What can hang from each mark:
Y: Q
X: D W
W: S U Z
U: W
Q: W Y Z
D: W
S: W
Z: P Q W
P: Z

Every row comes from one small tree of marks. The marks that hang from a mark follow it in brackets, in alphabetical order. Every link used is in the known rows. Which tree was each row made from?
Known rows:
X(D W): [ 0.204  0.110 -0.501 -1.396 -0.618  0.364 -0.823  0.080  0.052 -0.245
 -0.936 -0.305  0.398 -1.315  0.829  0.732  2.027  1.291  0.448 -1.328
  2.392 -0.306 -0.812]
Z(W): [ 1.214 -0.091  0.434 -0.633 -0.365 -0.990  0.138  0.236 -0.261 -0.451
  0.361  0.161  0.045 -0.453  0.011 -0.505 -0.933  0.251  0.221 -0.525
  3.162  0.033 -0.527]
X(D(W(S U Z(P)))): [-1.011 -0.087 -2.213 -1.283 -2.037  0.217 -0.836 -2.141 -0.405 -0.366
 -1.581  0.673  0.929 -0.844  0.486 -0.492  1.798  0.180  0.565 -1.155
  2.297 -0.900  0.183]
S(W(U Z(P Q(Y)))): [ 1.445 -0.686 -0.804 -2.235 -1.913 -1.626 -0.241 -0.328 -0.763  0.028
 -1.079  2.678  0.993  0.014  0.488 -0.935 -0.334  0.098 -0.437 -0.806
  4.705 -0.653  0.919]
S(W(Z(Q(Y)))): [ 1.478 -0.352 -0.677 -1.158 -0.918 -1.241 -0.102  0.864 -0.503 -0.142
 -0.925  2.192  0.830  0.324  0.302 -0.995 -1.270  0.348 -0.629 -0.331
  3.572 -0.888 -0.476]
Z(P): [-0.551 -0.212  0.083 -0.348  0.343  0.182 -0.270 -0.451 -0.270 -0.259
 -0.458  0.013  0.119  0.069  0.919  0.187  0.142 -0.105  0.299 -0.699
  1.645  0.091  0.574]
Q(W): [-0.231 -0.367 -0.358 -0.487 -0.561 -0.487 -0.291  0.811 -0.469 -0.213
  0.038  0.173  0.314 -0.563  0.428 -0.709 -0.239 -0.273 -0.561 -0.099
  2.960  0.687  0.312]
Y(Q(W(S) Z)): [ 1.064 -0.579 -0.671  0.375  0.294  0.706  0.027 -0.004 -0.123 -0.438
 -1.509  0.753  0.952 -0.924  0.741 -1.039 -1.277 -1.348 -0.813 -0.822
  1.005 -1.320  1.676]
S(W(U Z(Q(Y)))): [ 1.814 -0.563 -0.886 -1.951 -2.175 -1.747 -0.066  0.002 -0.602  0.185
 -0.770  2.685  0.932 -0.003 -0.131 -1.056 -0.386  0.210 -0.639 -0.354
  3.610 -0.711  0.579]
U(W(S Z(Q(Y)))): [ 1.812 -0.177 -0.881 -0.519 -0.409  0.097 -0.191 -0.189 -0.789 -0.260
 -0.074  1.839  0.967  0.076  1.265 -1.114 -1.433 -0.663 -0.329 -0.363
  4.133 -2.905  0.506]
Z(Q(W)): [ 1.141  0.247 -0.297 -0.682  0.937  0.014 -0.089  1.844 -0.074 -0.689
  0.272  0.877  0.751 -0.080  1.149 -0.230 -0.861 -0.910 -0.384 -0.719
  1.599 -0.047  0.218]
Y(Q(W(S U) Z(P))): [ 0.988 -0.929 -0.814 -0.523 -0.387  0.455 -0.079 -0.984 -0.367 -0.350
 -1.717  1.177  1.125 -1.141  0.975 -0.988 -0.515 -1.532 -0.613 -1.301
  1.974 -1.098  2.888]
X(D(W(S U Z(Q)))): [-0.027  0.310 -2.227 -1.292 -1.507  0.334 -0.606 -1.258 -0.143 -0.483
 -1.199  1.054  1.126 -0.681  0.468 -0.412  1.399 -0.101  0.452 -1.097
  1.213 -1.279 -0.055]
Y(Q): [ 0.566 -0.037  0.463 -0.239  1.110  0.643  0.730  0.542  0.643 -0.052
 -0.642  0.403  0.394 -0.496  0.260  0.037 -0.037 -1.099 -0.748 -0.605
 -1.146 -0.997  0.985]
X(D W(S)): [ 0.857 -0.440 -0.471 -1.113 -1.049  1.323 -0.862 -1.337 -0.114 -0.303
 -0.991 -0.361  0.627 -0.911  0.384  0.347  1.336  0.577  0.964 -1.588
  2.138 -1.194 -0.620]
Y(Q(W Z)): [ 0.557 -0.154 -0.617  0.070  0.656 -0.088  0.046  1.190  0.007 -0.419
 -1.531  0.826  0.774 -1.186  1.105 -0.738 -0.751 -0.741 -1.191 -0.607
  1.184 -0.592  1.502]
W(S U Z): [ 1.508 -0.755 -1.217 -1.250 -3.080 -0.216  0.013 -3.194 -0.584  0.458
 -0.717  1.206  0.719 -0.274 -0.278 -0.758  0.577 -0.292 -0.023 -0.502
 -0.424 -1.698  1.988]
S(W(U Z)): [ 0.940 -0.280 -0.873 -2.093 -3.203 -1.948  0.175 -0.932 -0.622  0.355
 -0.911  1.770  0.433 -0.400 -0.553 -0.922  0.608  0.777 -0.262 -0.364
  2.985 -0.329  0.267]
D(W(S U Z(P Q))): [ 0.523 -0.134 -1.637 -2.223 -1.536  0.007  0.153 -2.094 -0.619 -0.643
 -0.493  1.756  1.075  0.077  0.678 -1.172 -0.543 -0.906  0.301 -1.423
  2.020 -1.476  0.853]
P(Z(Q W(S))): [ 2.796 -0.036 -0.821 -0.675  0.235  0.441 -0.500  0.281 -0.278 -0.762
 -0.162  1.149  0.317 -0.003  1.108 -0.852 -1.634 -0.051  0.712 -1.168
  1.608 -1.308 -0.627]
Z(P Q W): [ 2.024  0.148  0.478 -1.332  1.372 -0.476  0.035  1.051 -0.233 -1.192
  0.147  0.888  0.677 -0.019  1.721 -0.022 -1.513 -0.542  0.578 -1.907
  4.039 -0.473  0.091]

Which tree is each row?
[ 1.222 -1.036 -0.729  1.017  0.039 -1.287 -1.082  0.573 -0.850 -0.284
 -0.862  1.300  0.512 -0.428  0.541 -1.321 -2.629  0.585 -0.635  0.449
  4.471 -0.150  0.467] -> Q(Y Z(W))
[ 1.800 -0.586 -0.238 -0.472  0.053  0.064  0.240 -1.028 -0.113 -0.514
 -1.544  1.058  0.853 -0.996  0.776 -0.674 -0.958 -1.042 -0.097 -1.518
  1.634 -1.523  2.118] -> Y(Q(Z(P W(S U))))
[ 1.979 -0.606 -0.986 -1.096 -1.846 -0.277 -0.627 -1.406 -0.586 -0.109
 -0.243  0.939 -0.020 -0.577  0.110 -1.147 -0.391  0.361  0.653 -0.661
  2.139 -0.656  0.253] -> P(Z(W(S U)))
[-1.381  0.339 -1.612 -0.966 -1.214 -0.158 -0.664 -0.556  0.014 -0.279
 -0.760  0.300  0.486 -1.007 -0.115 -0.149  2.062  0.291  0.415 -0.470
  1.749  0.297 -0.521] -> X(D(W(U)))
[-0.341 -0.480 -1.636 -2.051 -2.371 -0.256  0.044 -2.812 -0.812 -0.296
 -0.674  1.326  0.755 -0.169  0.154 -1.351 -0.157 -0.471  0.267 -1.061
  2.447 -1.054  0.851] -> D(W(S U Z(P)))
[-0.547  0.338 -2.039 -0.812 -0.384  0.783 -0.786 -0.795 -0.173 -0.895
 -1.575  0.686  1.107 -0.371  1.265 -0.274  0.768 -0.053  0.624 -1.464
  1.976 -1.363 -0.620] -> X(D(W(S Z(P Q))))
[ 1.213 -0.651 -0.757 -1.887 -2.271  0.794 -0.816 -2.201 -0.220  0.024
 -0.805  0.107  0.732 -1.290 -0.071  0.278  2.217  0.407  0.899 -1.606
  2.135 -1.005  0.447] -> X(D W(S U))
[ 3.029 -1.513  0.128 -1.297  0.069 -0.029 -0.509 -1.029 -0.754 -0.716
  0.206  1.996  1.271  0.171  0.745 -0.985 -2.236 -1.625  0.408 -1.503
  5.451 -1.244  1.797] -> Z(P Q(Y) W(S U))
[ 1.349 -0.781 -0.892 -0.311 -0.667  0.282  0.072 -0.651 -0.191 -0.191
 -1.412  1.168  1.045 -1.208  0.387 -1.070 -0.574 -1.469 -0.814 -0.820
  0.921 -1.149  2.532] -> Y(Q(W(S U) Z))
[ 1.991 -1.334 -0.564 -0.578 -0.092  0.314 -0.628  0.271 -0.552 -0.217
  0.338  1.902  1.301  0.116  0.335 -1.126 -1.654 -1.857 -0.671 -0.277
  3.158 -0.640  1.719] -> Z(Q(W(S U) Y))
[ 1.973 -0.377 -0.530 -1.077 -0.397  0.369 -0.085  0.021 -0.289 -0.452
  0.376  1.193  1.039 -0.079  0.427 -0.596 -0.684 -1.594 -0.032 -0.906
  1.472 -0.617  1.267] -> Z(Q(W(S U)))
[ 0.249 -0.323 -0.332 -1.191  0.159 -0.142  0.321  0.700 -0.041 -0.258
 -1.435  0.944  0.897 -1.084  1.619 -0.534  0.025 -0.835 -1.415 -1.179
  1.985 -0.959  1.798] -> Y(Q(W(Z(P))))
[ 0.862 -0.010 -1.664 -1.991 -1.737 -0.130  0.316 -1.805 -0.447 -0.470
 -0.202  1.772  1.006  0.031  0.098 -1.274 -0.649 -0.827  0.085 -0.973
  0.943 -1.538  0.488] -> D(W(S U Z(Q)))
[ 1.440 -0.188 -0.938 -1.326 -1.473 -1.079 -0.596 -0.226 -0.442 -0.058
 -0.217  0.987 -0.212 -0.843  0.492 -0.832  0.104  0.923  0.265 -0.469
  2.387  0.018  0.021] -> P(Z(W(U)))
[ 0.041  0.110 -1.157 -2.149 -1.254 -0.182 -1.001 -0.390 -0.323 -0.308
 -1.945  0.245  0.698 -1.428  2.104  0.713  2.308  1.894  0.154 -1.963
  3.377 -0.913 -0.105] -> X(D W(Z(P)))
[ 2.157 -1.294 -1.198 -1.387 -1.500  0.176 -0.505 -2.394 -0.768  0.057
 -0.942  2.326  1.438  0.194  1.013 -0.755 -0.661 -1.086 -0.261 -1.056
  1.684 -2.180  2.819] -> W(S U Z(P Q(Y)))
[ 1.068 -0.285 -1.244 -1.586 -1.952  0.682 -0.879 -1.576 -0.332 -0.180
 -1.663  0.162  0.865 -1.157  1.061  0.199  1.599  1.259  0.454 -1.741
  2.014 -1.869 -0.335] -> X(D W(S Z))
[ 1.453 -0.321 -0.818 -0.711 -0.261  0.265 -0.358 -0.494 -0.965 -0.442
 -0.399  1.851  1.030  0.136  1.827 -1.009 -1.365 -0.736 -0.124 -0.804
  5.245 -2.847  0.872] -> U(W(S Z(P Q(Y))))
[ 0.306 -2.101 -1.075 -0.208 -1.277 -0.121 -1.205 -0.879 -1.327 -0.016
 -1.039  1.509  1.199 -0.131  1.028 -1.749 -1.746 -0.694 -1.156 -0.149
  5.668 -0.815  1.755] -> Q(W(S Z(P)) Y)
[ 0.264 -0.909 -1.020 -0.873 -1.618  0.000 -0.507 -1.232 -1.009 -0.304
 -1.002  0.671  0.866 -0.369  1.168 -1.120 -0.596 -0.409 -0.357 -0.950
  3.660 -0.796  1.141] -> Q(W(S Z(P)))
[ 0.553  0.215 -1.460 -1.221 -0.500  0.366  0.308 -0.929 -0.367 -0.762
 -0.343  1.289  0.893  0.373  0.500 -1.209 -1.540 -0.696  0.116 -0.970
  0.943 -1.734 -0.622] -> D(W(S Z(Q)))
[ 2.527 -0.553 -0.976 -1.119 -0.174 -0.864 -0.887  0.906 -0.428 -0.291
 -0.052  2.095  0.399 -0.439  1.077 -1.023 -1.212  0.222 -0.201 -0.456
  3.131 -0.511  0.451] -> P(Z(Q(Y) W(U)))
